Each row comes from the steps of one walk. Every step used is in the known rows, and no mark comes twice. Write the walk behind each row, first mark first.
Known rows
dimut/vonam/bimet/nedi: [ 1.21  1.46 -1.07  0.20 -0.09 -0.52 -0.74 -1.71  0.77  0.86 -3.97  1.09
  1.07  0.37 -3.19  0.78 -1.30 -1.38 -0.08  0.14  0.90 -0.34 -1.63  2.26
 -2.79]
nedi/tevu/nufiz/bimet: [ 0.00  2.79 -1.38 -0.88  1.08 -0.21 -0.13 -0.01  2.71 -0.06 -0.49 -0.05
  1.79 -0.04 -3.62  2.19 -0.95 -3.33 -0.58 -0.79 -0.29  0.72  1.67 -1.65
 -2.89]
tevu/dimut/vonam/bimet/betu: [-0.32 -0.80 -0.75  0.41  0.29 -0.74 -0.91 -0.46  2.04  0.36 -4.11 -1.48
 -1.11  0.28 -3.85  0.04 -0.76 -0.14  0.65 -0.88 -1.62 -0.82  2.34  2.24
 -3.69]
vonam/bimet/tevu/dimut: [-0.86  2.20 -0.60 -0.15  1.46 -0.51 -1.29 -1.17  2.52 -0.67 -4.97  0.67
 -1.90  0.78 -2.42  0.50 -1.99 -1.31  0.12 -1.79 -2.20 -0.48  2.18  5.03
 -3.71]
nedi/tevu/nufiz/bimet/betu: [-0.15  3.52 -1.26 -0.32  1.15  1.23 -0.17  0.32  3.05 -0.20 -0.70 -0.49
  0.48 -0.33 -4.44  2.25 -0.65 -1.16 -0.31 -0.98 -0.69  0.33  1.91 -2.24
 -3.57]
kobav/bimet/nedi/tevu: [ 1.32  7.75 -0.77 -0.39  2.74 -1.54 -2.28 -0.61  1.63  1.93 -3.08  3.47
  2.61  0.91 -2.04  1.67 -1.99 -2.50 -1.57 -0.69 -1.14 -0.23 -3.31  0.53
 -3.06]
nufiz/beza/vipak/tevu: [-1.87  3.04 -1.56 -0.39  0.36  2.39  0.28 -0.03  1.20  1.40 -4.00  1.02
 -1.37 -0.21 -1.73  2.01 -1.33 -0.65 -0.01 -1.59  0.78 -1.18  6.11  1.46
 -3.74]
tevu/nufiz/beza/betu: [-0.56  2.70 -0.66 -0.33  0.29  3.36  1.42  0.35  2.26  1.73 -0.07  0.51
  0.23 -0.27 -2.89  1.92 -1.26 -2.73  0.22 -0.64  3.14 -0.06  2.22  0.38
 -3.85]
rona/dimut/vonam/bimet/nedi/tevu: [ 1.19  0.86 -0.39 -0.01  1.49  0.48 -0.16 -0.68  0.71  0.60 -2.97 -0.52
  2.29 -0.60 -3.71  1.07 -0.71 -1.02 -1.65  0.24 -0.57  0.01 -2.81  1.29
 -2.49]
tevu/nufiz: [ 1.17  2.98 -0.95 -0.36 -0.54  0.95  1.07 -0.28  1.18  1.06 -0.67  0.37
  1.66  1.20 -1.37  1.81 -1.40 -2.00 -0.81 -1.84  1.96 -0.32 -0.32  0.23
 -3.14]
vonam/bimet/nedi: [ 1.80  4.31 -0.70 -0.08 -0.02  0.33 -1.61 -1.77  1.22  0.96 -4.29  2.15
  0.27  0.16 -1.66  1.14 -2.50 -2.04  0.56 -1.67  0.77 -0.03 -2.85  3.04
 -3.57]
rona/dimut: [ 1.55  3.58 -0.33  0.15  0.57  2.34 -0.67  0.07  1.16  1.06 -2.10 -0.57
  1.94 -0.16 -2.14  1.20 -1.32 -2.25 -2.06 -1.42 -0.14 -0.56  0.33  1.17
 -2.50]
dimut/tevu/nufiz: [ 0.68  0.82 -0.71 -0.13  0.42 -0.41  2.62  0.61 -0.15  0.66 -0.40 -0.24
  1.24  1.12 -1.64  2.20 -1.40 -2.00  0.45 -1.46  1.80 -0.69  4.34  1.26
 -2.55]
rona/dimut/vonam/bimet: [ 0.99  0.66 -0.47  0.15 -0.03  2.22  0.02 -0.81  1.34  0.74 -2.35 -0.90
  1.77 -0.30 -3.18  0.45 -0.84 -1.82 -1.57  0.01  0.04 -0.08  0.55  1.86
 -2.48]
nedi/tevu/dimut: [-0.87  1.22 -1.02 -0.90  2.46 -3.46 -1.65  0.71  1.71 -0.18 -3.18 -1.73
  1.44  0.72 -2.36  1.82 -0.96 -3.14 -0.40 -2.48 -3.41 -0.09  2.16  0.55
 -3.11]
vipak/beza/betu: [ 0.08 -0.83 -1.10 -0.68  1.49  0.83 -1.55  0.48  1.45  0.97 -1.16 -0.57
  0.76  0.53 -1.31  1.58 -0.46 -2.32  0.91 -2.89  2.51 -0.70  6.91 -1.72
 -3.78]
rona/dimut/tevu/nufiz: [ 1.70  0.32  0.03  0.19  0.66  1.72  3.12  0.92 -0.33  1.13  0.07 -1.04
  1.80  0.15 -1.83  1.70 -1.18 -1.48 -0.98 -1.15  1.77 -0.96  2.81  1.49
 -2.23]
dimut/vonam: [ 0.04  1.24 -1.45  0.09  0.15 -0.65 -0.60 -0.49  0.90  0.49 -2.75 -0.78
  2.02  1.01 -3.39  1.29 -0.46 -2.34 -1.26  0.09  0.23 -0.66  2.74  0.29
 -2.08]
vipak/tevu/dimut/vonam/bimet: [-1.02  0.31 -1.83 -0.32  1.29 -1.96 -0.13 -0.01  0.59  0.89 -3.88 -1.50
 -1.02  1.34 -2.56  0.58 -1.80  0.39  0.34 -1.85 -1.31 -0.76  6.86  3.91
 -3.67]
rona/dimut/tevu/nufiz/bimet/betu: [ 1.74  1.21 -0.01  0.94  0.63  3.66  2.20  0.88  1.13  0.92  0.02 -0.98
 -0.21 -1.21 -4.10  1.21 -0.98 -0.09 -0.45 -0.26  1.33 -1.09  4.61  0.51
 -2.63]
beza/vipak/tevu/nufiz: [-0.43  1.21 -1.50 -0.86 -0.13  1.60  1.36  0.04  0.12  2.05 -1.93  0.66
 -0.09  1.31 -0.59  2.53 -1.16  0.03  0.16 -2.33  2.33 -1.74  3.40  0.73
 -3.90]
kobav/bimet: [ 0.81  7.56 -0.80 -0.26  1.00  0.48 -2.05 -0.87  2.43  2.07 -2.31  2.89
  2.07  1.29 -1.51  0.97 -2.30 -3.49 -1.51 -0.95 -0.30 -0.25  1.03  1.28
 -2.97]
beza/vipak/tevu: [-0.85  2.33 -1.71 -0.75  0.45  0.93 -0.75 -0.08  0.34  1.77 -3.73  0.55
 -0.38  1.05 -0.98  2.41 -1.34 -0.68  0.18 -2.35  0.46 -1.77  5.38  1.18
 -3.61]

Write each row's walk
[-0.91  0.50 -1.24  0.59  1.96 -1.22 -1.59 -0.71  3.01 -0.72 -4.08  0.09
 -1.40  0.00 -5.61  0.04 -0.62 -2.27 -0.91  1.04 -1.95 -1.39  5.70  2.69
 -2.04] | nufiz/bimet/tevu/dimut/vonam
[-0.12 -1.72 -0.89 -0.15  0.28 -2.23 -0.73 -0.72  1.63  0.48 -3.76 -0.96
  0.30  0.63 -2.83 -0.01 -1.11 -2.50  0.34 -0.84 -1.41 -0.53  2.61  3.25
 -3.10] | tevu/dimut/vonam/bimet
[-0.25  4.99 -1.35  0.30  1.34  1.25 -2.14 -1.11  3.30 -0.79 -3.65  1.51
 -1.11 -0.07 -4.64  1.08 -1.52 -2.62 -1.04  0.01 -1.14 -0.60  4.68  1.80
 -2.35] | nufiz/bimet/tevu
[-0.07 -1.33 -1.05  0.13  0.69 -2.84 -0.69  0.09  1.14  0.66 -3.40 -1.59
  1.08  0.93 -3.15  0.41 -0.50 -2.60 -0.61 -0.73 -1.28 -1.23  2.91  1.93
 -2.43] | tevu/dimut/vonam
[-0.38  0.89 -0.57 -0.36 -1.16  2.92  2.16 -0.38  1.65  1.39 -1.51  1.67
  0.28 -0.17 -1.35  1.80 -0.65 -1.82 -0.21 -0.81  2.93 -0.86 -0.23 -0.09
 -3.48] | tevu/nufiz/beza/vipak
[ 0.96 -1.28 -0.72  0.23  0.57 -2.71 -0.84 -1.04  0.95  0.95 -4.59  0.19
  0.17  0.41 -3.00 -0.03 -1.30 -1.55  0.41 -0.68 -0.61 -1.03 -0.67  3.60
 -3.08] | tevu/dimut/vonam/bimet/nedi
[-0.18  2.87 -1.13 -1.06  1.26 -0.75  0.72  0.42  1.42  0.09 -0.56 -0.61
  2.57  1.06 -1.94  2.73 -0.81 -2.19 -0.93 -1.93 -0.25  0.56 -0.38 -1.50
 -3.14] | nedi/tevu/nufiz
[ 1.06  2.07 -1.10 -0.05  2.16 -2.85 -2.69 -0.40  2.32  0.45 -4.03  0.87
  0.30 -0.88 -4.14  1.02 -1.48 -3.36  0.09 -0.64 -1.98 -0.56  0.18  0.88
 -2.69] | nufiz/bimet/nedi/tevu/dimut
[-1.44  2.48 -0.57  0.00  0.53  3.09  2.14 -0.54  2.02  0.00 -2.74  2.13
 -1.23  0.32 -2.52  1.92 -0.47 -0.26 -1.02 -0.24  1.54 -1.39  1.16  1.98
 -3.32] | bimet/tevu/nufiz/beza/vipak
[-1.22  0.67 -0.94  0.48  2.24 -2.08 -0.51 -0.14  1.47 -0.79 -4.41 -0.80
 -0.60  1.40 -3.95  0.70 -0.31 -0.80 -1.41 -0.08 -2.12 -1.72  3.67  3.64
 -2.34] | bimet/tevu/dimut/vonam
[ 0.89  0.62 -0.88  0.01  0.17  0.18  1.79  0.14  1.10  0.53 -0.35  0.44
  0.51  0.03 -3.13  1.62 -1.53 -2.96  0.82 -0.40  1.90 -0.56  6.04  0.84
 -2.21] | dimut/tevu/nufiz/bimet
[-0.77  4.09 -0.67  0.29  2.99 -1.56 -1.26 -0.53  2.43  0.92 -3.76  2.01
  0.19  1.74 -3.44  0.06 -1.12 -1.56 -2.12  0.61 -1.99 -1.54  2.41  3.75
 -2.58] | kobav/bimet/tevu/dimut/vonam
[ 1.24  4.37 -1.33 -0.11  1.71 -1.21 -2.62 -0.75  2.24  0.22 -3.50  1.49
  1.06 -0.89 -4.24  1.76 -1.50 -3.26 -0.33 -0.31 -1.05 -0.07 -0.29 -0.25
 -2.48] | nufiz/bimet/nedi/tevu
[-1.44  1.88 -0.46 -0.42 -0.05  3.79  1.67 -1.58  2.63 -0.10 -3.37  2.66
 -1.99 -0.04 -2.17  1.40 -1.27 -0.58  0.22 -0.55  1.37 -0.42  0.25  3.25
 -4.04] | vonam/bimet/tevu/nufiz/beza/vipak
[-1.99  0.93 -1.33 -0.28  0.82  0.66  0.30  0.44  1.26  1.49 -4.52  0.32
 -1.96 -0.25 -1.65  1.33 -1.30 -0.54  0.51 -1.96 -0.22 -1.68  6.40  2.64
 -3.93] | nufiz/beza/vipak/tevu/dimut
[ 0.52 -0.05 -0.99 -0.06  2.57 -4.52 -1.05  0.17  0.35  0.43 -4.10 -0.64
  1.83  0.51 -3.44  1.48 -0.45 -1.75 -0.62 -0.73 -1.87 -0.95 -2.02  1.02
 -2.56] | bimet/nedi/tevu/dimut/vonam
[ 0.32  1.26 -1.16 -0.35  1.25 -1.65 -0.86 -1.18  0.91  0.13 -3.81  0.36
  1.73  0.35 -3.65  1.44 -0.84 -1.58 -0.25  0.02 -0.54  0.28 -1.61  1.03
 -2.80] | dimut/vonam/bimet/nedi/tevu
[ 0.41  5.03 -0.31 -0.55  1.75  0.71  0.28 -0.61  1.87  2.59 -2.27  4.72
  1.61  0.05 -1.66  1.80 -1.32 -1.92 -1.06  0.18  1.07 -0.77 -4.66 -0.02
 -3.52] | kobav/bimet/nedi/tevu/nufiz/beza/vipak
[ 1.30  2.77 -1.21 -0.20 -0.74  1.54  0.29 -0.66  2.57  0.84 -0.55  1.16
  0.89 -0.04 -3.04  1.23 -1.53 -3.26 -0.33 -0.63  1.86 -0.08  1.99 -0.19
 -2.87] | tevu/nufiz/bimet
[-2.51 -1.45 -1.35 -0.37  0.31  0.68  0.84 -0.36  1.42  1.28 -4.77  0.26
 -2.19 -0.32 -2.57  0.61 -1.01 -0.22  1.00 -0.77 -0.07 -1.20  6.72  3.34
 -3.91] | nufiz/beza/vipak/tevu/dimut/vonam/bimet
[ 0.27  4.70 -0.82  0.16 -0.43  2.78 -1.63 -1.07  2.60  0.25 -3.68  0.03
 -1.31  0.03 -2.89  1.31 -1.92 -0.23  0.73 -2.14 -0.71  0.19  1.44  1.67
 -4.36] | vonam/bimet/betu
[ 0.73  1.82 -0.68 -0.52  1.67 -2.66 -1.90 -0.81  1.55  0.44 -4.76  0.83
  0.35  0.06 -2.08  1.26 -2.06 -2.02  0.82 -2.18 -2.00  0.16 -3.02  2.69
 -3.79] | vonam/bimet/nedi/tevu/dimut
[ 2.56  3.18 -1.04  0.25 -0.41  0.87  0.32 -1.10  1.76  1.34 -1.36  2.30
  0.72 -0.32 -2.88  1.14 -1.72 -2.26 -0.30 -0.36  2.55 -0.69 -1.90  0.64
 -2.83] | tevu/nufiz/bimet/nedi
[ 0.21  1.52 -0.56 -0.50  0.97  0.22  1.20 -0.22  0.71  1.20 -2.72  2.09
  1.09 -0.39 -1.92  2.55 -0.50 -1.27 -0.28 -0.79  1.44 -0.79 -4.14 -0.33
 -3.46] | bimet/nedi/tevu/nufiz/beza/vipak
[ 0.23  5.19 -1.97  0.20  0.43  2.86  0.82  0.30  1.78  1.08 -1.11 -0.15
 -1.93  0.34 -3.64  1.81 -1.81  1.64 -0.14 -1.89  1.13 -0.68  6.07  0.63
 -4.16] | vipak/tevu/nufiz/bimet/betu
[ 0.79  0.30 -1.05 -0.44  0.62 -1.09  0.93 -1.10  0.75  0.35 -2.18  0.71
  1.99  0.66 -3.29  1.58 -0.70 -0.94 -0.25  0.05  1.05  0.27 -3.42  0.62
 -3.03] | dimut/vonam/bimet/nedi/tevu/nufiz
